Every row comes from one small tree of marks. The marks that hang from a mark follow it in brackets, in alphabetical order. Every link used is in the known rows. Which tree was each row made from?
(in the rows, 128 means zero)
Known rows:
bamuti{guza kito{bobugi{keku} zutid}}: [119  85 123 130 101 114 140 123 108 103 127 143 115 140  72  81 162 171
 104  98  92 131 130 146  86 156 146 142 110 155 119 131 132 121 125 146
 122  98 188 163 131 116 135]
guza{bamuti{kito{bobugi{keku} zutid{bomiz}}}}: [ 96 112 121 123  78 102 143 127 115 215 132 134  88 155 127 137 143 163
  85 104 127 125 138 137  94 157 135 141  90 143 133 126 147 123 166 146
  88 113 160 132 143 131 146]
bomiz{tora}: [115 128 155 127 132 136 133 117 132  73 132 146 116 114 133 102 165 150
 120 155 144 133 106 136 136 120 125 126 106 149 121 170 116 112  72 100
 125  92 133 142  97 111 131]
vabap{ripal{bopudo zutid{bomiz kito{bobugi}}}}: [101  91  50 148  84 118 104  51 102 210 131 128  91  80 123 147 110 135
 110 180  63 104 129 122  83 155 146 142 111 131  89 125 142 130 167 117
 108  94 125 123 123 127 135]
tora{bomiz vomos}: [111 206 145 134 129 147  95 146 146 121 136 151 108  87 126 120 143 131
 120 187  54 170 130 120 107 118 133 115 101 140 133 148  96 117 166 111
 111  99 112 128  97 126 124]
motan{keku{bobugi{kito{zutid{ripal{vabap}}}}}}: [117 148 122 132 108 154  12 130 112  71 136 136 112 190 138 102 167 158
 119 114 146 159 149 143 114 143 140 118 113 151 159 136 124 135 132 109
  96 112 193 143 126 133 138]
bomiz{zutid{kito}}: [142 109 144 135  93 143 129 114 135  88 137 137  94  93 108 105 150 154
 134 152 140 130 127 140 121 150 147 140 114 151 120 154 125 112 120 117
 110  99 127 139 116 141 131]
ripal{vabap zutid{kito{bobugi{keku}}}}: [108 100 106 147  96 143 117  97 106 145 137 135  87 102 140 109 139 150
 109  91 107 133 137 143  72 158 174 131 130 150 129 139 123 121 151 131
  74 108 148 139 130 133 128]
keku{bobugi motan}: [113 122 120 127 146 146  48 125 127  69 134 148 115 150 118 131 197 147
 147 150 142 180 126 158 131 121 129 126 100 145 171 130 115 111 133 116
 108 127 141 184  96 111 131]
davugol{bopudo{ripal{vabap}}}: [108 179 113 129 129 152 175 134 134  50 140 144 111 202 126  96 132 121
 107 149  95 138 128 124 144 126 141 135 114 151 131 138 126 118 123 106
  81  95 119 152 118 158 132]
tora{bomiz{zutid{kito}} vomos{sepenup}}: [129 191 133 133  92 183  79 123 141 151 134 129  94  62 128 124 152 180
 133 192  67 126 155 144  99 148 146 132  98 146 126 155 107 114 166 122
 119 100 121 134  95 137 113]
vabap{ripal{bopudo{davugol} zutid{kito}}}: [106 122  93 134  65 111 141  82  99 133 137 137  96  68 134 144 116 144
 128 152  54 122 113 123 106 147 155 141 117 141  78 136 125 125 127 110
 102 105 146 111 112 118 139]
davugol{bopudo{ripal{vabap zutid{bomiz{tora}}}}}: [112 135  84 124 109 138 188 121 104 136 138 138 110 187 152 121 128 129
 108 114 114 127 118 117 114 119 143 128 111 148 115 153 126 122 104 105
  85  84  96 137 106 146 121]
ripal{bopudo zutid}: [120 139 111 123 118 135 113  76 101  85 134 147  96  88 114 109 136 124
 125 227 128 154 114 117  90 126 147 119 117 152  77 154  99 131 150 108
  89 104 158 128 119 111 128]
zutid{bomiz kito ripal}: [121 115 153 143  97 129 107 115 127 172 141 132  93 132 141 121 115 138
 118 139 153 122 116 129 120 124 118 156  77 137 149 118 138 123 140 107
 139  99 120 128 110 148 139]
zutid{bomiz{tora} kito}: [119  83 143 135  98 114 157 128 123 178 137 134 105  93 150 130 150 153
 124 127 158 108 102 137 124 126 126 140  98 140 125 152 127 114 104 106
 136  90 112 128  97 127 137]
bamuti{guza kito{bobugi zutid{ripal}}}: [124 111 147 137 114 132  98  95 112 100 124 144 114 181  68  73 151 185
  96 139 149 131 136 141 102 141 121 159  83 142 140 115 147 126 139 126
 154  91 200 165 126 126 136]
vabap{ripal{bopudo zutid}}: [110 148  75 136 105 136 110  66 109  78 131 144 103  87 111 113 131 123
 118 239  28 144 121 114 105 133 149 123 119 145  66 147 113 130 126 104
  98 104 145 128 117 118 130]
bamuti{guza kito}: [117 124 156 131 120 110 133 140 121  93 131 150 108 127  71  77 164 151
 131 188 109 150  98 128 114 112 139 137 108 156 106 128 102 114 125 116
 132 103 163 157 115 124 134]
tora{bomiz{zutid{ripal{bopudo{davugol}}}}}: [140 189 153 108  88 173  97  97 127 107 136 146 100 140 123 150 102 135
 118 124 173 153 122 127 119 126 125 148  97 147 122 147 126 123 135 100
 113 100 173 130 106 136 122]
motan{keku}: [108 153 149 129 126 129 109 119 134  69 134 142 105 134 137 104 152 129
 120 175  93 131 117 135 120 131 134 100 117 157 122 152 104 118 124 106
 104 100 146 136 117 124 136]
tora{bomiz{zutid{kito}} vomos}: [139 168 136 135  90 158 120 137 146 146 138 141  97  57 116 122 152 154
 133 159  74 153 139 130 100 144 152 130 112 141 132 158 108 113 171 121
 107  95 103 126  99 139 121]
bopudo{davugol ripal{zutid{bomiz kito}}}: [107 104 120 135  71 105 182 131 119 191 137 132  89 135 146 156  99 143
 121  65 130 125 111 125  97 150 141 146  86 139 115 112 135 115 140 119
  94  95  95 106 111 136 140]
ripal{vabap zutid}: [122 156 135 145 121 139  90 110 113  74 131 148  93 130 133 103 143 135
 115 192 108 168 134 125 100 123 159 117 122 150 105 146  99 123 147 107
  80 107 147 138 122 142 127]
zutid{ripal}: [117 157 167 136 129 152  89 103 138  66 137 145 104 153 124  96 131 136
 114 170 142 147 119 127 130 119 117 142  86 145 144 134 127 122 108 101
 131 101 142 140 109 132 132]
kito{bamuti{guza} bobugi zutid}: [133  97 137 131 130 116 100 102 112  66 119 146 139 150  99  91 175 166
  79 151  96  78 166 146 100 146 120 129  98 142 126 127 142 119 159 129
 127  84 186 157 122 133 143]
guza{bamuti{kito{zutid}}}: [110 149 155 122  95 112 147 133 118 119 131 146  92 140 110 102 166 179
 100 199 136 149 133 127 122 137 139 133  90 146 111 137 127 120 161 125
  99 112 193 134 129 129 151]
bamuti{kito}: [115 130 161 137 116 125 121 138 134 104 135 146  89 120 101  99 150 143
 127 170 145 166 101 133 114 126 133 137  99 149 121 139 113 116 123 117
 111 102 163 148 118 122 138]
zutid{bomiz}: [119 134 144 136 119 113  99 129 135 128 133 141 100 136 134 132 129 116
 120 170 121 137 121 125 123 120 121 130  95 143 123 134 114 118 136 109
 114 100 106 131 117 142 136]
motan{keku{bobugi{kito}}}: [ 96 127 120 115 125 135  25 146 131  87 139 137 110 125 123 114 181 127
 147 130 121 150 109 142 112 138 132 102 121 159 139 142 105 118 122 108
  90 114 156 135 116 103 139]
kito{bamuti}: [127 128 163 132 129 128 104 127 130  65 133 147 113 119 138 108 160 129
 104 171 120 110 129 134 116 126 118 122  96 145 128 143 123 117 134 114
 102  95 153 143 112 135 141]
bopudo{davugol ripal}: [100 162 151 127 112 126 165 139 152  73 132 144 109 175 134 128 119 138
 114  92 127 142 111 127 140 138 126 141  90 146 133 128 132 108  92 110
  96 100 112 131 109 125 140]
vabap{ripal{bopudo zutid{kito{bobugi}}}}: [ 99 102  59 144  95 137 110  40 105 143 130 134  96  70 111 119 125 150
 113 191  58 112 129 128  88 160 152 139 121 136  87 135 141 128 151 114
 106  96 152 130 119 112 134]
tora{vomos}: [111 178 149 139 133 119 111 128 141  83 136 145 108 104 129 100 156 131
 124 193  69 167 121 122 120 123 138 121 105 142 136 154 102 120 130 114
 105 103  82 132 113 123 125]
keku{bobugi{kito} motan}: [109 108 107 115 141 146   4 151 123  78 138 144 113 132 112 123 205 131
 159 115 140 173 117 156 127 130 124 128 104 147 160 130 115 114 128 120
  91 127 142 168  97 105 135]
bopudo{ripal{zutid}}: [106 141 110 136 123 149 151 106 132  72 131 145  99 140 110  97 131 137
 118 159  97 155 119 119 103 141 143 125  97 149 104 134 120 118 120 111
  86  96 120 133 113 121 131]
zutid{bomiz ripal{bopudo}}: [121 151 130 128 113 128  95  84 116 138 138 139 101 152 135 125 107 112
 112 199 168 137 112 116 120 109 115 147  86 140 119 131 125 135 144  99
 126 103 133 132 120 137 131]
keku{motan}: [121 133 135 127 139 138  84 123 124  61 134 149 108 139 123 113 177 132
 131 160 104 155 126 149 135 120 127 127 100 146 142 139 113 114 132 117
 102 113 133 170  99 124 134]
vabap{ripal{zutid{bomiz}}}: [111 129  94 151  98 117  91 102 123 135 131 139  98 113 126 137 119 117
 117 182  13 137 129 115 104 135 137 124 101 139  93 129 120 121 118 110
 110  99  96 119 113 145 132]
zutid{bomiz{tora} ripal{bopudo vabap}}: [125 152 126 133 108 135 112  83 104 145 134 139 107 170 164 117 128 136
 103 185 195 141 108 119 132  94 126 145 101 141 119 154 125 135 115  88
 124  99 136 143 111 136 123]
motan{keku{bobugi{kito{zutid{ripal}}}}}: [114 127 121 119 111 151  22 126 117  69 137 136 115 165 123 103 170 155
 127 110 146 148 138 144 111 153 121 119 100 151 156 138 129 132 118 111
 109 106 188 135 120 112 140]
ripal{bopudo}: [119 151 126 124 126 131 114  91 120  78 134 146 104 109 117 107 141 121
 121 225 134 145 112 124 125 120 134 127 114 149  93 152 107 126 141 104
 104 105 152 139 118 117 133]
sepenup{vomos}: [104 134 144 135 133 136 113 117 148  92 137 147 103 141 125  99 166 125
 121 193 100 142 104 140 123 129 139 125 109 157 134 153 112 117 108 112
  87 108 156 155 112 125 122]

Which tree is each row?
[137 197 140 128 112 163 100 136 150 105 134 148 104  88 111 124 147 136
 126 173  63 169 139 122 104 133 144 119 109 145 129 164 100 114 155 116
 100  97  99 132 101 138 114]
tora{bomiz{zutid} vomos}
[131 149 145 127 113 132 142 112 139  67 132 143 114  98 126  97 172 159
 128 156 110 157 117 128 126 133 143 125 115 148 135 195 112 115  74 110
 108  89  70 140 104 117 112]
bomiz{tora{vomos} zutid}
[137 121 129 133  81 117 124  99 100 160 135 139  87 155 109 118 117 148
 106 180 192 151 123 122 104 129 119 157  79 137 109 131 134 143 158 117
 131  95 188 141 132 135 137]
bamuti{kito{zutid{bomiz ripal{bopudo}}}}
[118  57 118 124 112 135 113 117 109 131 140 136 111 106 150 120 182 147
 106  52 106  86 138 173  92 158 128 139 102 144 171 131 151 114 148 148
  91 107 158 178 108 119 141]
zutid{kito{bamuti bobugi{keku{motan}}}}
[131  89 105 113 107 134  77 159 100  54 142 142 110 115 117 104 186 129
 129  66  72 145 139 155 112 158 133 129 108 154 125 149 120 125 109 146
  78 112 153 155 110 114 139]
bobugi{keku{motan} kito{zutid}}
[116 121 120 139 115 106 120 105 123 164 124 136 120 130 147 131 156 169
  95 116 117 126 146 135 104 148 124 130  89 127 150 165 137 125 125 122
 128  78  83 133 113 118 125]
kito{bobugi zutid{bomiz{tora{vomos}}}}
[116 147 133 115 102 115 117  91 100  97 134 146  96 101 137 139 122 124
 126 156 141 153 109 122  98 128 147 126 114 149  88 149 105 126 141 108
  85 105 153 117 119 109 130]
ripal{bopudo{davugol} zutid}
[124 183 139 137 122 152  88  80 113  69 135 146 100 165 138  95 127 129
 108 221 160 158 124 119 130 107 138 143 110 146 120 141 117 136 147  95
 105 109 165 149 124 141 126]
zutid{ripal{bopudo vabap}}
[103 107 111 122 137 145  88 108 125  88 135 141 110 139 128 118 167 132
 118  79  91 139 129 162 111 146 130 131 107 150 160 139 131 114 119 137
  91 115 131 178 111 112 130]
kito{bobugi{keku{motan}}}
[146 123 129 127  85 161 129  68 117  98 140 135  92 109 110  98 129 152
 127 184 187 131 118 130 120 139 139 158 106 149 115 151 135 129 129 107
 118 101 151 141 121 137 127]
bomiz{zutid{kito ripal{bopudo}}}
[116 103 116 110 122 140  65 165 113  67 146 143 104 105 124 102 183 106
 143  77  77 152 110 151 117 138 132 129 113 158 134 144 111 119 101 136
  71 121 127 155 105 113 135]
bobugi{keku{motan} kito}
[120  91 108 149  86 127 122 100 114 115 134 139 103  66 133 111 151 148
 107 168  21  91 137 130  93 151 141 128 105 139 100 134 138 119 134 118
 105  95 155 128 106 137 144]
vabap{ripal{zutid{kito{bamuti}}}}
[109 159 106 148 119 151 141 111 126  71 130 146  96 170 125  94 131 140
 109 169 102 166 132 117 106 133 158 124 112 149 106 133 116 120 139 108
  71 103 129 140 120 142 128]
bopudo{ripal{vabap zutid}}
[109 103 138 128 125 135 106 109 132  94 134 142 113 121 141 113 153 127
  90  92 109  93 133 146  93 152 122 127 105 150 150 142 141 117 120 133
  91  97 149 150 123 122 136]
kito{bamuti bobugi{keku}}
[144  64 109 103 109 111  87 170  79  46 137 146 137 122 109  82 214 137
 115  71  32  98 147 158  99 145 127 125 106 160 118 132 122 123 131 152
  88 110 180 168 107 121 142]
bobugi{keku{motan} kito{bamuti{guza} zutid}}
[105 179 148 138 109 131 154 141 144  68 130 145 105 203 145 125 119 142
 106 101 118 154 122 127 145 132 144 139 105 146 134 128 127 112 111 105
  80 104 117 139 119 145 137]
bopudo{davugol ripal{vabap}}
[135 176 151 129  92 126 107  93  99  69 132 145 105 193 151 125 115 155
  93 139 176 150 145 128 134 130 139 149 102 140 125 140 130 138 140 105
 105 104 189 137 128 144 135]
kito{zutid{ripal{bopudo{davugol} vabap}}}
[127 143 140 135  94 158 120 104 127 118 134 123 107  69 143  99 179 202
 137 177 107 114 133 151 118 148 147 138 101 150 130 186 119 113  85 117
 128  94  90 144  96 116 110]
bomiz{tora{vomos{sepenup}} zutid{kito}}
[139  96 140 135 117 114  82  93 106 127 122 140 134 191 117 109 141 157
  72 122 130  72 166 137  95 134  99 148  70 133 149 106 161 129 165 124
 149  83 164 151 122 153 140]
kito{bamuti{guza} bobugi zutid{bomiz ripal}}
[140 128 136 133 101 126 128  89  86 105 135 142 122 143 129  74 155 154
  96 208 139  94 127 129 113 105 140 151 113 148 113 120 128 134 180 104
 126 105 196 158 117 149 136]
zutid{kito{bamuti{guza}} ripal{bopudo vabap}}
[149 168 150 143  85 195  85 118 134 133 138 142  91 137 126 114 127 160
 115 139 149 147 145 134 115 131 148 148 107 145 142 138 127 117 164 104
 114 103 168 145 106 170 125]
tora{bomiz{zutid{kito ripal{vabap}}}}
[103 183 152 136 119 146  76 103 126 158 133 126 111 141 173 115 141 168
 115 180 118 122 127 135 121 110 109 142  64 139 155 157 123 127  88 104
 151  94  79 138  94 119 111]
zutid{bomiz{tora{vomos{sepenup}}} ripal}
[125 104 124 119 100 129  94 160 114  59 140 140 106 101 114  95 156 125
 120  86  80 135 134 135 106 164 138 127 112 156 105 153 120 127  98 136
  83 102 153 121 122 121 140]
bobugi{keku kito{zutid}}
[141  70 115 109 105 128  80 168  92  58 141 143 119 112 134 105 198 127
 113  56  75 110 151 161 100 159 122 125 101 152 133 147 133 127 125 153
  68 107 176 159 111 122 145]
bobugi{keku{motan} kito{bamuti zutid}}
[135  89 157 136  97 108 116 122 106 160 137 137 121 141 134 103 144 144
 104 145 125  73 126 130 108 110 113 154  77 141 139 102 140 122 159 113
 152  95 143 142 107 156 142]
zutid{bomiz kito{bamuti{guza}} ripal}
[135 109 146 133 106 108 140 139 107  77 126 150 113 136  68  77 169 173
 116 180 105 145 128 135 110 132 141 137 104 152 101 133 112 120 137 127
 137  96 193 157 121 128 140]
bamuti{guza kito{zutid}}
[113 154  85 131 108 137 165 126 110 126 140 139  98 194 139 125 110 107
 108 139  93 140 135 113 105 126 148 129 109 147 113 128 121 125 152 114
  72  92  99 134 122 167 124]
davugol{bopudo{ripal{vabap zutid{bomiz}}}}
[120 129 128 121 113 131 125  80 111 143 136 139 110 143 150 120 127 133
 112 172 197 133  97 120 129 104 109 146  89 141 120 155 129 133  97  91
 140  93 132 137 103 117 126]
zutid{bomiz{tora} ripal{bopudo}}
[125 166 157 150 115 137  75 117 128 127 135 141  97 191 154 118 113 124
 105 166 151 152 132 121 128 106 126 144  90 139 146 123 125 128 143 101
 118 107 120 140 121 167 129]
zutid{bomiz ripal{vabap}}
[110  93  95 120 106 159 108  66  96 134 144 133 102 126 134 110 152 147
 117  94 150 123 118 159 104 145 129 160 102 145 158 132 148 131 147 131
 108 118 162 177 112 108 132]
zutid{kito{bobugi{keku{motan}}} ripal{bopudo}}
[108 136 122 133  90 113 173 130 116 159 129 138 104 184 172 150 117 149
 106  61 142 144 112 122 111 125 144 133 100 142 118 143 130 116  96 104
  84  93  93 121 107 133 127]
bopudo{davugol ripal{vabap zutid{bomiz{tora}}}}
[115  89 129 135  99 131 136 118 120 117 131 140  94 130  99 104 146 165
 101  84 124 144 135 148  89 170 139 142 103 148 134 144 140 124 119 145
 105  96 184 153 136 114 138]
bamuti{kito{bobugi{keku} zutid}}
[113  97 135 124 130 122 115 114 116  81 130 145 135 132 111  92 166 135
  93 110  69  80 131 145  92 137 128 129 111 156 135 129 132 114 124 133
 110 101 150 159 120 122 135]
kito{bamuti{guza} bobugi{keku}}
[129 110 135 133  91  70 175 150 101 163 128 142 122 118 104  94 177 182
 117 156  85 146 116 126 103 119 135 135  95 141 114 154 108 124 117 127
 147  85 109 144 108 120 126]
bamuti{guza kito{zutid{bomiz{tora{vomos}}}}}
[111  77  89 148  76 113 147 100 109 188 133 131 103  73 145 134 141 158
 121 137  48 108 112 127 105 138 140 135 102 136  95 147 134 117  90 106
 130  89 102 118  93 127 134]
vabap{ripal{zutid{bomiz{tora} kito}}}
[101 139 146 129  92 118 106  99 116 208 129 135  87 195 124 127 128 175
  78 142 189 129 144 128 107 140 113 158  63 131 155 111 163 129 183 127
 119 105 172 135 136 141 146]
guza{bamuti{kito{bobugi zutid{bomiz ripal}}}}
[144 152 149 131  64 142 128  87 109 108 139 135  90 152 145 124 112 157
 120 120 200 142 123 132 130 135 156 164 117 147 129 146 134 127 129 103
 100 108 156 139 127 152 127]
bomiz{zutid{kito ripal{bopudo{davugol} vabap}}}
[110  64 101 132 102 122 105 119 112 197 141 130  98 120 141 145 152 134
 121  50 107 111 129 164  98 152 130 145 101 141 164 123 141 116 153 143
 102 112 108 164 111 128 135]
zutid{bomiz kito{bobugi{keku{motan}}}}
[137  98 136 136  92  87 130 148 104 144 127 143 110 146  82 101 153 160
 113 168 111 136 126 130 103 126 133 140  94 147 101 121 114 123 155 129
 141  95 165 146 124 142 140]
bamuti{guza kito{zutid{bomiz}}}
